Known rows, with every step that occurs
vozo mola gaduvu givel kuvo: [-2.13  1.22 -1.50  1.91 -0.16  2.38 -1.48 -1.89  0.38  1.50  1.23  0.30
 -2.30  2.20  2.14  1.69 -1.40 -1.20  0.79  2.64  0.02]
givel gaduvu: [-1.64 -0.17 -1.46  1.20 -0.46  2.05 -0.13 -1.10 -0.59  1.09  1.98  1.16
 -1.43  1.28  1.05  1.40 -1.41 -0.72  3.83 -1.53 -1.17]
mola gaduvu givel kuvo: [-3.43 -0.41  0.84 -4.17 -1.65  2.39 -1.03 -2.20 -1.83  1.61  3.87  1.04
 -0.33  2.11  1.64  2.06 -1.03 -1.27 -0.30  0.57  0.41]
kuvo murumet vozo: [-0.49  2.20 -1.54 -1.20  3.05  0.23  0.13  1.88  2.96  1.31  1.96  0.99
  3.30  0.39 -0.63  1.34 -0.40 -1.61  1.29 -0.56 -0.88]
kuvo murumet gaduvu givel vozo mola: [-1.63  1.24  0.76  1.01  2.15  0.19  2.42  2.50  0.17  1.53  0.79 -0.15
  0.50  3.03 -0.30  0.33 -0.25 -1.65  0.96 -2.16 -0.35]
murumet vozo mola: [-0.08  3.91 -1.73  2.16  1.26  2.39 -2.84  0.29  4.24  1.41  0.77  1.24
  0.36 -0.16  0.74  2.30 -1.30 -1.91  1.77  2.37 -0.14]
vozo givel kuvo murumet: [-1.63  1.39 -1.10  1.75 -0.83 -0.19  1.57  0.98 -0.50  0.84 -1.41  1.65
  2.46 -0.41  1.28 -0.26 -1.05 -0.71 -0.92 -1.76 -0.83]
mola gaduvu murumet: [-1.69 -2.73 -2.36 -3.60  0.70  2.39 -1.98 -2.91 -1.36  1.64  2.99  1.39
 -1.36  1.99  0.52  3.40  0.17 -1.65  0.25  0.78  1.52]
murumet vozo mola gaduvu: [-1.22  2.38 -1.96  1.48  1.37  2.11 -3.26 -0.62  3.66  1.56  1.21  1.46
  0.10  0.78  0.93  2.94 -1.72 -1.88  1.22  3.07  0.48]
murumet vozo: [-0.37  3.44 -0.47 -1.59  0.58  2.41 -2.40  0.40  2.92  1.50  2.32  1.69
  1.66 -0.75  0.19  2.42 -0.92 -1.94  1.40  0.77 -0.07]
gaduvu murumet: [ 1.14 -0.85 -2.39 -2.47  0.66  3.34 -1.26 -0.77 -0.45  1.31  2.07  0.90
 -1.03  0.28  0.07  2.34  1.60 -1.80  1.45 -0.84  0.61]
kuvo mola gaduvu murumet vozo: [ 0.63  3.83 -2.19  0.16  1.63  0.28 -0.86 -0.02  0.62  1.44  2.91  0.14
  1.38  2.31  0.37  2.15  0.03 -0.91  0.69  1.38  1.15]
givel kuvo: [-0.97  0.23  1.52 -1.11 -1.99  4.29  0.87 -4.61 -0.08  1.53  2.81 -1.14
  0.91 -2.10  1.55  1.02 -0.95 -0.76  0.17 -0.85 -1.03]
givel vozo mola gaduvu: [ 0.18 -2.48 -0.27  4.17 -0.15  2.47 -0.12 -0.52 -1.03  1.44  1.22 -1.64
 -2.34  0.72  3.28  1.24 -2.06 -0.91  0.36  0.69  0.43]
mola gaduvu murumet vozo: [-1.65 -2.58 -2.29 -3.64  0.97  2.22 -2.84 -2.20  0.22  1.62  3.07  1.77
 -0.22  1.73  0.34  3.83  0.01 -2.02  0.17  1.20  1.63]
givel kuvo murumet vozo mola: [-0.66 -0.15  0.06  0.92  0.45  2.53  1.22 -2.70  2.72  1.32  1.99 -1.28
  3.04 -1.46  1.11  0.76 -1.10 -1.04  0.25 -0.27 -1.55]
vozo givel kuvo murumet gaduvu mola: [-2.59  0.09 -0.47  2.06 -0.59 -1.27  1.40  1.27 -0.26  1.28 -1.29  1.56
  2.34  0.49  1.21  0.38 -0.96 -0.98 -0.77 -2.09 -0.01]
givel gaduvu murumet vozo: [-0.23 -2.67 -2.72  0.60  0.20  2.39 -1.43 -0.40  0.76  0.90  1.89  1.66
 -0.43  1.21  0.59  2.29 -0.07 -1.49  3.81 -1.61 -0.50]
kuvo murumet: [-0.69  1.89 -1.58 -1.18  2.71  0.35  1.34  0.97  0.61  1.33  1.92  0.39
  1.70  0.82 -0.44  0.73 -0.12 -1.08  1.34 -1.22 -1.06]

Rows
[-2.41 -1.23  0.70 -3.03 -1.10  1.50 -1.15  0.38 -2.76  1.56  3.54  0.91
 -1.13  2.74  2.16  1.88 -1.20 -1.33 -0.04  0.19  0.88] -> mola gaduvu givel vozo
[-2.51  0.11 -0.21 -0.55  3.09 -1.15  1.41  1.27  0.93  2.06  1.81  0.24
  1.29  2.52 -0.71  1.85 -0.05 -1.63  1.32 -2.00  0.41] -> kuvo murumet gaduvu mola
[-3.44 -0.80  0.43 -4.03 -0.76  1.57 -0.33 -1.57 -1.57  1.59  3.77  0.88
  0.51  2.44  1.40  1.73 -0.87 -1.22 -0.39  0.16  0.11] -> mola gaduvu givel kuvo murumet
[-0.34  5.61 -1.25  0.64  1.18  0.04  0.03 -0.48 -0.32  1.56  2.93 -0.10
  0.70  2.38  0.69  1.52 -0.90 -0.35  0.66  1.38  0.68] -> kuvo mola gaduvu
[-2.17 -2.76 -2.01  1.57 -0.14 -0.19 -1.39  0.23 -0.06  1.54  2.83  1.01
 -1.07  1.95  2.24  2.44 -1.25 -0.78  4.27 -1.17 -0.25] -> givel gaduvu mola
[-0.04 -2.46 -3.38  2.41  0.50  2.39 -1.60 -0.45  1.36  0.86  1.15  1.40
 -1.06  1.49  0.83  2.21 -0.27 -1.46  3.96 -0.82 -0.55] -> givel gaduvu murumet vozo mola
[ 1.51 -0.21 -3.28  0.17  1.45  3.14 -2.79  0.11  2.64  1.22  1.11  1.13
 -0.22  0.16  0.19  2.82  1.10 -2.33  1.74  0.82  0.68] -> gaduvu murumet vozo mola
[-1.12 -0.27 -3.53  2.69 -0.75 -0.25 -0.43  2.54 -1.41  0.52 -1.98  3.54
 -0.44  1.67  1.07  0.74 -0.51 -1.01  1.68 -2.10 -0.19] -> vozo givel gaduvu murumet
[-1.57  1.97 -0.57  1.58 -2.16  0.93  0.55  0.12 -0.91  0.94 -1.29  1.89
  1.32 -0.91  1.66  0.13 -1.26 -0.76 -0.80 -1.24 -0.49] -> vozo givel kuvo
[-3.05  3.91  2.88 -2.35 -0.69  2.40  0.44  0.88 -1.02  1.94  1.62  1.49
 -1.39  3.02 -0.86  1.49 -0.09 -2.11  1.09 -1.86  0.73] -> murumet gaduvu givel
[-2.03  1.66 -2.58  3.19 -1.03 -0.51 -0.17  2.56 -1.33  0.64 -1.92  3.52
 -0.29  1.48  1.38  0.36 -1.53 -0.71  1.72 -1.78 -0.57] -> vozo givel gaduvu
[-2.39 -0.13 -2.93  3.43 -0.83 -2.15 -1.03  3.54 -0.96  0.96 -1.32  3.40
 -0.13  1.90  2.14  1.14 -1.41 -0.75  2.04 -1.52  0.07] -> vozo givel gaduvu mola
[-1.21  2.02 -2.24  0.31  3.11 -0.21 -0.58  2.38  3.06  1.29  1.42  1.19
  2.29  2.03  0.05  1.40 -0.66 -1.71  1.16  0.83 -0.63] -> kuvo murumet vozo mola gaduvu givel
[-1.63  1.20 -2.19  2.02 -0.07 -0.84 -2.62  3.51  2.51  1.11 -0.19  3.49
  2.09  0.72  1.25  2.10 -1.55 -1.63  1.83 -0.18  0.20] -> murumet vozo givel gaduvu mola
[-1.41  1.96 -0.91  0.96  0.21  2.37 -2.85 -0.68  3.44  1.48  1.67  1.10
  0.67  0.73  1.37  2.47 -1.59 -1.89  0.82  2.65  0.13] -> murumet vozo mola gaduvu givel kuvo
[-0.59  6.25 -0.60 -0.32  0.51 -0.26 -0.13  1.37 -0.84  1.45  3.23  0.41
  0.79  3.27  0.94  1.08 -0.54 -0.53  0.79  1.09  0.55] -> kuvo mola gaduvu givel
[ 0.95 -0.15 -3.03 -1.06  0.67  1.68 -2.42  1.86  1.36  0.99  0.25  2.68
  1.14  0.15 -0.02  2.40  1.18 -2.30  0.84 -0.53  0.90] -> gaduvu murumet vozo givel
[-0.80  1.84 -1.56  2.31 -1.43 -0.18  0.73  0.31 -1.04  0.87 -1.04  1.42
  1.85  0.46  1.63  0.33 -0.68 -0.56 -1.09 -0.71  0.24] -> vozo givel kuvo mola gaduvu murumet
[-0.91 -0.33  0.77 -0.82  0.08  2.50  1.45 -2.77  2.08  1.35  2.77 -1.05
  3.73 -1.67  0.81  0.83 -0.89 -1.07  0.10 -1.10 -1.50] -> givel kuvo murumet vozo
[-3.20  2.61  3.86 -2.12 -1.70  3.18  1.23 -1.06 -1.06  1.93  1.96  0.50
 -0.71  2.04 -0.32  1.24 -0.32 -1.91  0.50 -2.23  0.33] -> murumet gaduvu givel kuvo
[-1.13  3.27 -0.77  1.26 -0.60  0.17 -1.38  1.06  2.32  1.11  0.26  2.15
  3.53 -0.13  1.03  1.53 -1.61 -1.36 -0.57  0.69  0.24] -> murumet vozo givel kuvo mola gaduvu
[-3.34  0.38  1.52 -0.63  0.59  0.43 -0.55 -0.48  0.11  2.58  2.03  0.65
 -1.22  2.33 -0.03  3.18 -0.40 -1.92  1.49 -1.17  1.88] -> murumet gaduvu mola
[-2.37 -1.86  1.80 -0.42  0.11  1.54  2.39 -3.13  0.72  1.92  2.63 -1.58
  2.30 -0.21  0.65  1.20 -0.62 -1.04  0.12 -2.00 -0.56] -> givel kuvo murumet gaduvu mola
[ 1.54  0.59 -2.44  0.16  0.23  1.50 -1.41  1.16  1.61  0.96  0.51  1.52
  2.30 -0.17  0.39  1.86  1.07 -1.82  0.37 -0.51  0.67] -> gaduvu murumet vozo givel kuvo mola
[-1.81 -2.29 -2.82 -2.71  0.69  1.21 -2.78 -1.08 -0.10  1.44  1.72  2.61
  0.07  1.97  0.51  3.46 -0.15 -1.95 -0.22  1.00  1.75] -> mola gaduvu murumet vozo givel
[-3.35 -0.69  0.47 -4.06 -0.58  1.31 -0.92 -1.11 -0.49  1.54  3.79  1.22
  1.30  2.19  1.20  2.02 -1.00 -1.49 -0.36  0.47  0.21] -> mola gaduvu givel kuvo murumet vozo
